Each row comes from the steps of one path. Every step used is in the known rows, and no mark comes twice. Write the path behind each row, first mark first.
In the rows, 128 means zero.
Known rows
q-x-m-e-f: [145  94 128 128  98  63 141 119 168 135 169 113 182 141 170 137 172  91
 145 158 134 165 127 167 153 125 185 173 123 149 116 113 139 131 177 182]
x-q: [159 141 143 126  86 156 114  92 199 141 123 136 117 150 115 124 100  55
  88 144 190 105 119 110 149 140 147  90  86 174 116 125 156 111 111 119]
a-m-k: [135 173 134 115 126 177 103 125 151 156 123 122 126 132 140 157 145  91
  96 126 136 100 163 121 126 147 139 123 130 170 114 154  90 129 118 124]
g-y: [143 121 135 167 124 170 151 158 178 159 129 139 112 129 127 145  87  47
  82 161 150 106 119 122 150 139 127  98  87 184  83 138 128 122 107 133]
y-g-m-x-q: [133 144 110 119  90 164 100 136 250 133 131 117 128 110 120 111  73  44
  93 154 149 161 161  81 114 199 122 114 117 184  75 145 177 107  81 133]
c-f-e: [128 150 130 176 129  93 131 144 136  77 116 115  92 166 122 136 157  70
 119 114 143 114 130 154 128 128 144 135  97 127 103 158 109 172 101 116]
k-m: [151 142 136 158 110 129 152 118 153 155  94 116 131 158 122 151 124  46
 136 124 160 114 129 131 145 118  93  90  93 108 105 102 113 117 134 129]
a-m: [127 146 157 147 106 182 102 125 147 138 105 125 113 141 120 163 139  75
 101 127 137  96 127 120  98 114 126 125 115 160 109 144 102 123 144 125]
g-m-e-f: [157  75 145 131 115  97 168 144 192 120 170 117 161 167 195 174  89  75
 132 134 150 151 139 160 148 179 158 172 111 152  78 106 102 140  89 121]
k-m-e-f: [159  78 139 145 116  84 172 150 157 114 140 110 169 180 140 165 130  56
 173 124 156 163 142 168 155 126 142 143  94 111  99  70  94 134 115 160]
c-f-e-m: [122 132 128 192 107  77 137 174 114  77 108 115  87 183 141 151 167  86
 117 115 121 123 144 140 101 139 131 176 101  94 111 132 136 183 101 109]
c-f-e-m-p: [ 86 150  98 167  90  65 126 196 124 109 127  86  83 188 161 138 166 103
 139 131 123 120 172 147 105 155 155 183 119  84 111 102 125 183  91 129]
y-g-m-b: [140 129 121 133 169 154  96 126 201 175 130 118 134 144 151 163  81  63
  77 116 125 116 166 108 109 180 142 151 126 130  73 153 163 114  83 110]
g-m: [146 134 140 144 110 146 148 116 190 160 127 128 129 143 182 162  88  63
  95 137 152 107 125 120 139 168 113 117 106 152  83 135 122 122 110  89]
c-f: [129 125 119 175 123 128 144 108 187 113 131  91 113 157 122 138 168  63
 116 119 161  98 120 160 149 107 133  99  81 138 104 155 108 152 104 104]
y-g-m: [131 149 116 148 125 171 126 131 216 158 123 104 127 145 165 149  65  52
  77 138 130 125 161 105 108 147 132 117 106 156  42 148 133 115  89 113]
e-m-x: [144 129 113 128  81  96 114 174 148 127 129 117 129 133 114 138 163  96
 149 148 118 119 125 161  89 160 113 137  81 123 120 111 155 131 107 146]
m-g-y: [124 141 133 140 131 151 144 169 172 178 162 139 135 114  79 177  81  71
  92 171 115 135 150 127 144 129 162 104 109 173  92 156 138 118  91 147]
a-m-p: [ 87 161 126 127  89 169  91 148 155 169 123  95 109 150 140 152 136  97
 122 140 140  89 155 126 101 128 154 132 134 149 108 112  90 127 138 148]
f-c: [159 127 159 124  95 114 123 149 155 147 128 139 127 158 120 145 123  72
 118 102 148  91 149 174 109 135 118 101  82 124 125 149 152 125 110  90]
y-g-m-b-q: [123 122 125 142 202 160 141 109 175 151 139 115 123 141 179 155  78  95
 106 132 154  99 172 118 125 184 128 162 108 113  99 141 138  90  84 147]
y-g: [136 155 113 135 127 163 111 130 188 141 121  96 122 156 116 133 105  58
  94 132 134 115 153 133 101 102 163  97  77 162  60 145 136 113  97 148]
y-g-m-k: [142 172  98 111 145 171 131 125 220 177 141 102 139 136 186 141  73  64
  72 128 128 129 197 108 135 179 144 111 115 168  48 154 128 124  63 114]
b-m: [157 142 131 126 105 132 127 112 148 129 101 123 143 134 166 138 141  93
 127 126 145  75 116 155 149 106 109  93  92 102 120  91 122 117 115  82]
e-m-x-q-b: [149 124 115 138  52 101 104 162 169 103  89 129  89 123 105  97 140 116
  91 167 145 137 118 127  94 179  82 144  66 153 167 103 187 109 108 138]
b-m-x: [156 146 115 101 103 107 107 140 148 109 113 121 157 102 134 122 170 104
 165 139 131 101 114 175 132 136  95  93  92 109 133  95 128 116 107 111]
e-f: [158 114 121 143 101 139 142 133 173 117 143 125 161 171 170 148 123 115
 131 126 152 109 118 171 118 114 162 132  86 152  87 102 108 133  97 118]
x-q-b: [157 135 133 145  83 149 116 101 190 123  86 129  83 143 123  99  96  93
  54 151 185 107 109 121 135 136 110 102  65 178 147 122 152  94 115 114]
p-m-g-y: [118 138 127 144 155 169 126 153 148 187 137 113 149 131  94 182  68  49
 102 154 116 127 157 133 120 134 155 119 143 174  86 174 144 111 112 135]
q-x-m-k: [147 177 107 107 110 113 123  87 168 194 141 128 159 103 176 119 177  99
 107 154 136 123 153 133 174 143 148 113 128 156 125 149 149 123 170 152]
e-m: [148 129 134 150  87 121 132 145 146 146 116 120 116 165 147 158 138  87
 111 133 134  98 132 141 107 126 130 137  79 118 106 109 148 131 109 118]
q-x-m-e: [137 124 143 119 109  64 125 102 160 162 148 109 142 118 128 130 182  48
 125 165 140 144 130 146 170 131 163 137 115 148 126 144 153 118 192 182]
b-q-x-m-p: [ 84 166  99 131 109 109 149  95 143 182 151  92 126 113 202 109 171 136
 156 191 171  95 151 141 163 135 151 134 123 116 143 100 125  93 188 203]
a-m-x-q-b: [129 138 138 138  72 161  76 143 173  96  75 128  86 101  79 104 143 109
  79 158 149 135 114 107  88 164  78 133 105 192 173 141 140  99 140 142]
w-m-x: [134 126 106 126 114 137  96 132 178 134 141  85 136 110  93 145 161  91
 139 164 118  81 110 171 112 168 102 107 110 132 109 131  99 143 154 142]
g-m-b-q-x: [120 114 136 134 183 110 139  87 156 158 148 130 132 112 192 148 122 129
 110 157 183  74 163 151 149 208 117 163 130 106 163 129 127  94 140 164]
x-q-b-m-g-y: [131 133 127 142 101 150 131 154 170 137 100 154 120  90 114 131  72 114
  48 182 132 138 141  92 164 135  99 110 105 157 158 107 175  86  90  93]

Write each row's path
[110  99 123 135 198 134 104  71 145 149 149  93 128 114 143 150 172 146
 113 169 163  27 149 184 133 178 124 152 129  87 172 115 103 116 188 187] : w-m-b-q-x
[132 155 110 159 124  76 142 174 121  98 126 117 100 174 162 144 175  97
 115 114 116 127 182 145 126 169 141 174 107 103 117 138 127 191  74 110] : c-f-e-m-k
[128 174 113 119 142 117 161  73 141 173 152 126 144  98 205 108 175 130
 129 169 162 103 161 139 191 150 134 124 112 137 152 137 127  98 173 186] : b-q-x-m-k
[159 161 113 104 157 164 111  94 152 174 120  91 153 158 165 138 118  64
 116 110 149  87 156 162 136 153 147 101 118 155 104 158 114 124 109 119] : p-m-k
[148 144 123 142  61  67  92 196 120  63  74 150  68 137 111  94 126 125
  91 159 129 151 127 121  77 201  90 179  82 142 168 104 188 129 106 145] : f-e-m-x-q-b
[161 111 136 119 127  76 132 133 127 101  90 103 121 134 149 120 150  97
 107 142 143 107 123 184 158 121 100 127  62 112 155  93 112 106 113 111] : q-b-m-e
[121 159  89 121  95 115 117 144 141 143  83  92 113 138 193 103 138 151
 115 147 144  77 134 169 139 118 100 113  85  98 145  59 106 105 105 104] : q-b-m-p
[117 120 165 146 181 165 111 106 105 130 119 136 111 137 135 171 152 123
 122 126 155  63 137 131 114 150 123 171 122 118 165 136 101  98 142 157] : a-m-b-q
[164  61 160 111 102  65 147 180 158 108 171 129 161 185 134 159 127  83
 151 104 143 132 162 210 117 149 162 155  85 132 117 116 128 142  91 119] : m-e-f-c
[163  93 145 133  84 116 143 167 163 122 149 144 159 180 157 153 117 115
 136  97 140 106 147 190  95 131 138 133  89 127 110 115 137 139  89  84] : e-f-c
[171 160 111 101 103 140 118  96 171 126  78 138 126 119 188  85 123 127
  66 141 169  95 144 124 177 151  92  97  80 138 173  92 148 102  90  75] : x-q-b-m-k
[128  88 134 137 133  72 182 102 139 112 180 114 168 138 202 133 175 126
 169 176 161 140 140 174 169 131 171 183 103 131 141  99 114 106 176 214] : b-q-x-m-e-f
[ 96 166  89 123 109 162 116 150 220 192 140  75 121 153 185 140  62  69
  98 149 136 124 187 109 110 164 160 124 124 146  41 117 122 120  79 132] : y-g-m-p
[154 131 108 127 101 143  83 112 170 111  70 100 110 125 104  86 114  80
 102 145 165 122 111 140  95 171  90 117  98 179 162 148 160  95 130 136] : p-m-x-q-b
[148 127 145 146 170 124 148  82 111 158 134 147 134 136 172 149 155 112
 146 135 149  89 102 124 168 144 127 167 104  96 159 137 153  91 155 140] : x-m-b-q
[155 136 115 121  73 120 100 130 189 100  98 126  93 110  85  83 130 102
  91 164 169 130 104 137 121 165  96 103  67 186 161 128 158  99 108 145] : m-x-q-b
[159 141 122  91  69 123  95 117 180 105 109 140 150  99 122 100 146  86
 143 152 163 112 117 131 152 155 106  88 103 129 151  86 165 110 104 108] : b-m-x-q
[118 124 142 137 173  57 114 152  67 106 121 146 102 145 161 142 162 158
 125 152 145  85 176 163  96 195 144 217 118  70 184 103 156 121 145 203] : f-e-m-b-q-x
[162 168 114  91 129 132 129 108 149 150 120 125 161 122 192 129 149 107
 124 124 144  78 155 159 177 134 123  89 101 114 126  98 112 124  85  89] : b-m-k
[147 149 105 114 144 164 114 102 180 172 147  89 139 129 151 153 138  95
  95 147 131  64 148 156 154 167 130 103 116 136 100 134  84 151 133 119] : w-m-k
[167  61 143 123 102  51 151 187 124  81 113 127 156 163 178 130 139 141
 131 107 129 120 155 219 121 132  94 165  73  91 169  74 126 119  92  74] : q-b-m-e-f-c
[156 127 144 130 137  72  89 176  79 122 105 156 107 174 135 167 136 107
 107 108 112 101 142 137  88 182 146 207 114  81 140 111 176 150 105 127] : f-e-m-b
[126 126 117 161  71  69 112 183 153  54 116 129  89 149  99 109 174  78
 130 140 136 158 144 118 105 193 125 175 110 123 143 129 178 176  93 133] : c-f-e-m-x-q
[137  62 182 130 100 105 123 188 136 106 152 129 150 174 126 178 140  89
 139  98 123 138 172 179  84 142 147 187 127 141 127 127 107 145 118 115] : a-m-e-f-c
[158 141 125 104  74 129  98 124 203 119 133 135 124 118  82 107 132  66
 124 156 175 125 116 129 132 171 135  93  90 179 132 133 162 114 109 147] : m-x-q
[133 141  94 137  94 151 100 148 239 114  94 110  99 104 125  89  70  78
  59 164 145 165 149  87  99 198  87 122  97 187 105 148 175  93  84 129] : y-g-m-x-q-b
[145 102 128 130 163 148  79  99 160 170 133 102 136 143 111 172 148  94
  95 134 125  48 114 156 127 168 128 145 125  97 125 128 121 142 153 111] : w-m-b
[125 151 135 154 114 147 151 155 156 200 156 149 150 101 106 179 103  58
 100 176  88 159 120  83 160 118 148 129 131 168  92 173 175 115 136 131] : x-m-g-y
[104 141  97 125 106 155  98 123 182 183 147  59 121 148 149 149 131 102
 120 164 138  55 140 156 125 152 148 116 125 117  93  95  83 149 150 135] : w-m-p
[136 160 119 115 114 106 123 133 125 132 100 119 141 115 121 148 132 151
 102 143 105 106 141 165 129  94 105 116  91 104 160 108 130  95  99  90] : q-b-m-g
[ 92 142 157 156 126 192 117 180 149 172 141 140 125 104  70 198  95  76
  80 167 100 141 158  95 110 127 148 135 149 192 101 169 121 118 121 147] : a-m-g-y
